What can hang from each mark
fifu: zemu
mune: goveta
nanu: zamat
dobazi: zemu
numezu: ronet zemu
peta: fufoto goveta
goveta: mune peta rodis zamat zemu
zemu: dobazi fifu numezu
rodis: goveta

Each row was made from one small tree. The marks that hang from a mark follow it in brackets, in alphabetical order. Every link used is in the known rows. Write each row's tree.
Known rows
goveta[zamat]: [1.21,0.48,1.13,-1.65,0.98,-1.11,1.01,-1.30,-0.19,-1.28,-0.69,0.44,-0.54,-0.51,0.61,2.83,1.67,1.60,3.02,1.94,0.58,-0.18,0.20,1.21]
peta[goveta[rodis]]: [1.86,-0.81,1.41,-1.14,1.20,-1.93,1.34,-2.43,0.64,1.01,-3.63,-0.39,0.20,1.33,-1.68,2.41,0.98,1.76,0.85,1.23,-0.05,-0.33,1.84,-0.25]
dobazi[zemu[numezu[ronet]]]: [0.46,-0.86,6.26,0.45,1.13,1.02,1.06,-0.33,-1.28,-0.91,-1.01,-0.62,-0.64,2.01,-1.49,1.53,4.14,1.46,4.91,2.55,1.29,-0.02,0.43,-0.07]
mune[goveta[zamat]]: [0.77,-1.86,2.48,-2.43,0.21,-0.64,0.79,-1.17,-0.78,-1.15,-0.25,1.46,0.51,-0.21,2.37,1.83,1.88,1.25,1.91,2.97,0.29,-0.35,0.81,0.92]
nanu[zamat]: [0.33,-0.32,3.79,-0.62,0.76,0.82,1.07,-0.29,-0.10,-0.80,-1.24,-2.94,-1.05,-1.01,0.53,2.84,1.48,2.55,3.41,3.79,0.46,-1.51,1.14,-0.09]
goveta[peta rodis]: [1.12,1.88,1.66,-1.19,0.93,0.21,1.93,-1.63,0.73,1.50,-1.39,-4.21,-0.77,0.73,-0.72,3.54,0.69,3.20,0.06,0.73,0.73,-0.45,-0.27,-1.59]
mune[goveta[peta rodis zemu[dobazi]]]: [1.53,1.30,0.75,-0.80,0.58,1.26,2.41,0.25,-0.97,1.69,0.72,-2.26,1.67,-0.26,1.10,1.57,-1.91,3.00,-0.23,-0.41,-1.17,-0.68,-0.07,0.07]
zemu[fifu numezu[ronet]]: [-0.10,-1.45,6.58,1.05,1.27,-0.18,2.63,-0.35,-1.38,-1.52,-4.03,-0.38,-1.26,2.16,-2.24,2.05,3.89,2.09,6.61,0.79,0.95,-0.32,2.06,-1.64]
mune[goveta[peta rodis zemu[fifu]]]: [-0.04,1.88,1.05,-0.02,1.18,0.43,2.69,0.45,0.42,0.89,-0.83,-2.21,-0.60,-0.22,1.08,2.26,-0.17,2.16,-0.79,-0.49,-1.32,-0.96,0.80,-0.93]
dobazi[zemu[fifu]]: [-0.78,0.20,6.31,1.77,2.02,-0.35,1.53,1.42,0.17,-1.23,-0.97,-0.35,-2.32,-0.58,-1.21,2.41,1.69,0.91,4.28,0.68,-1.50,0.65,-0.79,1.43]
peta[fufoto goveta[zemu]]: [1.24,-2.09,0.56,-0.57,1.53,-1.93,0.74,1.39,-0.35,-0.04,-0.66,0.34,0.59,-1.35,-1.04,1.35,1.48,0.88,-0.25,1.06,0.31,-0.87,3.22,2.45]
zemu[fifu numezu]: [-1.00,-0.22,5.58,1.67,2.08,-0.70,2.38,0.30,0.04,-1.80,-3.83,0.54,-1.65,1.21,-2.09,1.83,2.90,1.61,4.89,0.09,-1.28,0.47,2.46,-1.00]
mune[goveta[peta zamat zemu[numezu[ronet]]]]: [1.06,0.77,-0.13,-2.15,0.14,1.93,2.27,-1.06,-2.07,-0.81,0.86,0.18,0.77,1.78,2.87,1.38,3.34,0.85,1.59,2.10,1.22,-1.58,1.39,-0.37]
rodis[goveta]: [0.73,-2.76,5.01,-0.71,0.51,-2.48,1.70,-0.66,-0.02,-0.64,-1.71,-0.72,0.88,-0.76,-0.12,1.44,-0.24,2.64,2.90,1.05,0.11,0.11,1.10,1.70]
mune[goveta[peta zamat zemu[dobazi fifu numezu]]]: [0.38,1.46,0.32,0.49,1.44,1.74,3.25,1.28,-2.15,-1.80,0.75,1.94,0.12,0.77,1.69,0.96,0.77,0.25,3.55,-1.24,-3.11,0.09,1.16,0.14]
goveta[mune peta rodis zemu]: [2.08,4.71,-1.23,-0.44,1.28,0.14,1.73,-0.68,3.08,1.41,0.20,-4.30,-0.14,0.04,-0.32,2.65,-0.79,1.61,-3.14,-0.84,-0.51,0.27,-0.04,0.82]
mune[goveta[rodis zamat zemu]]: [1.59,1.78,-2.90,-2.43,0.70,-0.86,0.35,-1.42,0.26,0.15,0.32,0.80,1.23,-0.95,2.37,1.81,0.03,1.62,-1.02,1.83,-0.05,-1.14,1.38,0.82]
fifu[zemu[dobazi numezu]]: [1.54,-1.67,3.62,1.62,1.21,-1.02,1.53,0.00,0.20,-0.17,-2.18,0.47,2.05,0.92,-1.06,0.28,2.03,1.48,5.60,0.45,-3.06,1.58,1.90,0.22]
numezu[ronet zemu[dobazi fifu]]: [0.96,-1.32,4.92,0.37,0.31,-1.17,4.69,0.69,-1.95,0.24,-2.55,-0.86,1.50,-0.97,-0.27,3.31,0.37,2.78,7.47,-0.18,-0.48,-1.74,0.11,0.91]
peta[goveta[zamat zemu[numezu]]]: [1.19,1.55,-2.69,-0.65,1.89,-1.22,1.63,-1.12,-0.31,-1.76,-1.43,3.72,0.26,1.27,0.44,1.02,2.42,-0.80,1.80,0.82,-1.34,-0.36,3.12,1.69]
goveta[mune peta rodis zemu[dobazi]]: [3.06,4.15,-0.60,0.25,1.27,0.66,2.09,0.15,1.61,1.45,0.79,-3.88,0.86,-0.10,-0.89,2.23,-2.55,2.00,-1.08,-1.99,-1.51,0.83,-0.78,1.23]
peta[fufoto goveta[rodis zamat zemu[fifu numezu]]]: [1.82,1.03,-4.79,-0.21,2.49,-1.59,0.26,0.15,0.20,-1.10,-1.82,2.17,-0.22,0.89,-2.04,1.63,2.16,-0.53,0.39,-0.05,-0.94,-0.38,4.66,-0.31]
zemu[fifu]: [-0.49,-0.59,5.72,0.95,1.66,-1.23,2.35,0.55,0.03,-1.14,-3.01,-0.56,-1.76,-0.43,-1.32,2.66,1.39,2.19,4.39,0.18,-0.76,0.14,0.74,0.39]
peta[fufoto goveta[rodis zamat]]: [3.08,-1.62,-2.64,-2.79,1.02,-1.86,-0.89,-1.73,0.02,0.30,-0.96,0.12,0.66,0.40,-1.27,2.73,1.91,0.76,-0.30,2.38,1.32,-0.52,2.53,0.05]

Write each row's tree
[-0.09,-0.54,3.06,1.16,1.45,-2.80,2.62,1.30,0.07,-1.30,-1.62,0.27,-0.02,-1.86,0.06,1.06,-1.37,1.94,3.11,-1.19,-1.53,-0.19,1.59,2.79] : rodis[goveta[zemu[fifu]]]
[2.35,2.18,0.52,-1.69,0.64,0.39,1.39,-1.25,1.84,-0.75,0.63,-2.13,-0.99,0.63,0.87,3.12,1.21,0.19,-0.21,0.74,0.05,0.99,-1.02,1.29] : goveta[mune peta zamat]
[0.35,0.52,2.10,1.57,1.75,0.28,2.29,0.96,-0.93,-0.39,-1.99,1.22,1.20,0.69,-1.02,0.33,-0.39,1.91,3.12,-1.35,-2.97,0.09,2.86,-0.95] : mune[goveta[rodis zemu[dobazi fifu numezu]]]
[0.95,4.14,-1.19,-0.60,1.40,0.01,2.13,-0.50,0.97,1.49,-0.44,-3.70,-0.46,-0.56,0.17,3.01,-0.53,2.98,-1.22,-0.07,0.16,-1.05,-0.05,-0.19] : goveta[peta rodis zemu]
[4.14,1.18,-5.50,-2.03,1.42,-2.09,-1.00,-0.62,2.35,0.27,0.51,0.00,1.12,-0.31,-1.04,1.91,0.34,-0.85,-3.58,0.83,0.11,0.24,2.81,2.46] : peta[fufoto goveta[mune rodis zamat zemu]]
[-1.23,0.47,6.21,2.54,2.44,0.39,1.54,1.24,0.20,-1.95,-1.73,0.83,-2.24,1.08,-1.99,1.54,3.22,0.34,4.71,0.55,-2.19,1.11,0.90,0.02] : dobazi[zemu[fifu numezu]]
[2.45,-2.86,4.64,0.90,0.41,-0.55,1.79,-0.78,-1.33,0.18,-2.49,-0.33,2.41,1.81,-1.11,0.61,2.77,1.94,7.26,1.25,-0.82,0.77,1.60,-0.29] : fifu[zemu[dobazi numezu[ronet]]]
[-0.29,0.31,2.68,-0.99,0.50,0.69,2.71,0.70,-0.33,0.43,0.67,-1.49,0.26,-0.85,2.54,1.52,0.72,2.09,-0.74,0.98,-0.50,-0.98,0.50,1.03] : mune[goveta[peta zemu]]
[1.84,-1.08,4.36,-0.77,0.19,-0.90,2.10,-0.71,1.98,-0.07,-0.19,-3.19,0.53,0.56,0.09,1.63,-0.61,1.19,-0.27,-0.19,-0.53,1.29,-0.09,1.84] : rodis[goveta[mune peta]]
[2.51,-1.12,1.50,0.66,1.04,0.29,1.41,2.50,0.34,-0.42,1.97,-2.34,2.39,-0.17,-1.48,-0.29,-1.07,0.81,-0.30,-1.78,-1.36,1.62,2.40,2.19] : rodis[goveta[mune peta[fufoto] zemu[dobazi numezu]]]
[2.87,1.98,-1.52,-0.37,1.55,-2.13,1.12,-1.31,2.93,0.98,-1.99,-0.52,0.81,0.61,-1.30,1.63,-0.54,0.11,-2.41,-0.38,-1.35,0.40,1.96,2.15] : peta[goveta[mune rodis zemu]]
[5.13,0.67,-4.97,-1.44,1.40,-1.45,-0.63,0.05,0.76,0.35,0.99,0.44,2.21,-0.39,-1.51,1.46,-1.31,-0.48,-1.52,-0.46,-0.87,0.77,2.07,2.85] : peta[fufoto goveta[mune rodis zamat zemu[dobazi]]]
[1.91,3.68,-0.71,0.00,1.33,0.67,2.58,0.14,-0.41,1.51,0.24,-3.33,0.68,-0.60,-0.51,2.60,-2.24,3.38,0.92,-1.32,-0.80,-0.52,-0.66,0.32] : goveta[peta rodis zemu[dobazi]]
[2.64,2.27,-2.00,-1.41,0.47,-1.20,1.72,-0.40,1.81,-0.86,2.11,-1.36,0.74,-0.75,2.31,1.52,-1.47,0.00,-1.51,-0.58,-0.96,0.70,-0.28,3.77] : rodis[goveta[mune peta zamat zemu]]
[1.68,-1.44,4.01,-0.96,-0.23,-0.93,3.84,-0.20,-1.91,0.91,-1.49,-1.30,2.60,-1.04,0.39,3.06,0.46,3.34,5.89,1.10,0.57,-1.94,-0.04,1.27] : numezu[ronet zemu[dobazi]]
[1.62,4.86,-2.34,-0.46,1.51,0.90,1.80,-0.32,1.99,-1.30,1.19,-0.58,-0.55,1.06,0.86,1.69,1.83,-0.58,-0.95,-0.29,-1.19,0.81,1.04,1.32] : goveta[mune peta zamat zemu[numezu]]
[0.82,-1.97,7.11,1.63,1.25,0.39,3.04,0.30,-2.90,-1.48,-3.49,0.05,-0.15,2.06,-2.91,1.71,2.05,2.45,8.69,-0.41,-0.08,0.20,1.36,-1.19] : zemu[dobazi fifu numezu[ronet]]
[1.70,-1.05,3.75,-0.89,0.69,0.45,0.61,1.12,1.71,0.28,0.67,-4.55,-0.52,-0.34,-1.38,2.55,1.88,1.26,-1.62,0.91,1.02,1.00,0.74,0.67] : goveta[mune peta[fufoto]]
[2.23,-3.20,3.92,-1.17,0.17,-0.75,0.63,0.90,1.65,0.08,0.95,-4.26,0.77,-0.46,-0.83,1.49,0.24,1.28,-1.55,0.50,0.69,1.23,1.15,1.65] : rodis[goveta[mune peta[fufoto]]]
[3.02,0.64,-5.58,-2.24,1.48,-2.03,-0.60,-0.59,0.18,0.31,-0.02,0.62,1.01,-0.76,-0.48,2.23,0.72,0.55,-1.74,1.46,0.93,-1.09,2.85,1.51] : peta[fufoto goveta[rodis zamat zemu]]
[1.91,1.00,-3.97,-3.17,0.43,0.76,-0.14,0.17,-0.20,0.94,2.71,-2.16,0.88,-1.26,2.04,2.26,0.80,1.53,-3.64,1.90,1.07,-1.37,1.44,-0.14] : mune[goveta[peta[fufoto] rodis zamat zemu]]
[2.36,1.10,-2.55,-2.87,0.77,0.31,-0.28,-0.90,0.24,0.84,0.89,-3.60,-0.45,-0.20,-0.32,3.88,1.46,2.28,-1.12,1.98,2.11,-0.57,0.49,-1.33] : goveta[peta[fufoto] rodis zamat]
[2.77,0.34,-0.65,-1.03,0.26,0.65,2.98,-0.51,-3.15,-1.09,1.23,-0.16,2.14,1.35,1.20,0.94,-0.37,1.63,4.77,-0.59,0.49,-0.57,0.45,1.25] : rodis[goveta[peta zamat zemu[dobazi numezu[ronet]]]]
[1.64,-0.09,0.25,-1.34,0.68,-0.13,1.47,0.58,-2.02,-1.02,1.35,2.38,1.79,-1.54,2.64,0.90,-0.86,1.37,2.68,0.82,-1.40,-0.41,0.40,2.87] : mune[goveta[zamat zemu[dobazi]]]
[0.93,0.19,2.19,0.80,1.36,-0.44,2.27,1.03,-0.93,0.34,-1.20,0.20,1.11,-1.02,-0.19,1.25,-1.89,2.47,2.46,-1.23,-2.38,-0.29,1.13,0.45] : mune[goveta[rodis zemu[dobazi fifu]]]
[1.10,1.70,0.59,-0.09,1.01,1.86,2.62,0.00,-0.99,0.95,0.11,-1.26,1.78,1.39,0.32,0.74,-0.29,2.31,0.28,-0.59,-1.87,-0.23,1.72,-1.40] : mune[goveta[peta rodis zemu[dobazi numezu]]]
[1.63,0.78,-0.63,-3.13,0.03,0.81,1.11,-2.39,-0.01,0.79,0.22,-1.69,0.16,1.00,2.25,2.94,1.18,1.84,-0.84,2.27,0.46,-0.70,-0.04,-1.42] : mune[goveta[peta rodis zamat]]
[4.33,-1.02,-2.59,-2.51,0.97,-1.86,-1.28,-1.66,2.15,0.21,-0.64,-0.50,0.78,0.92,-1.78,2.39,1.46,-0.58,-2.30,1.64,0.71,0.81,2.40,0.98] : peta[fufoto goveta[mune rodis zamat]]
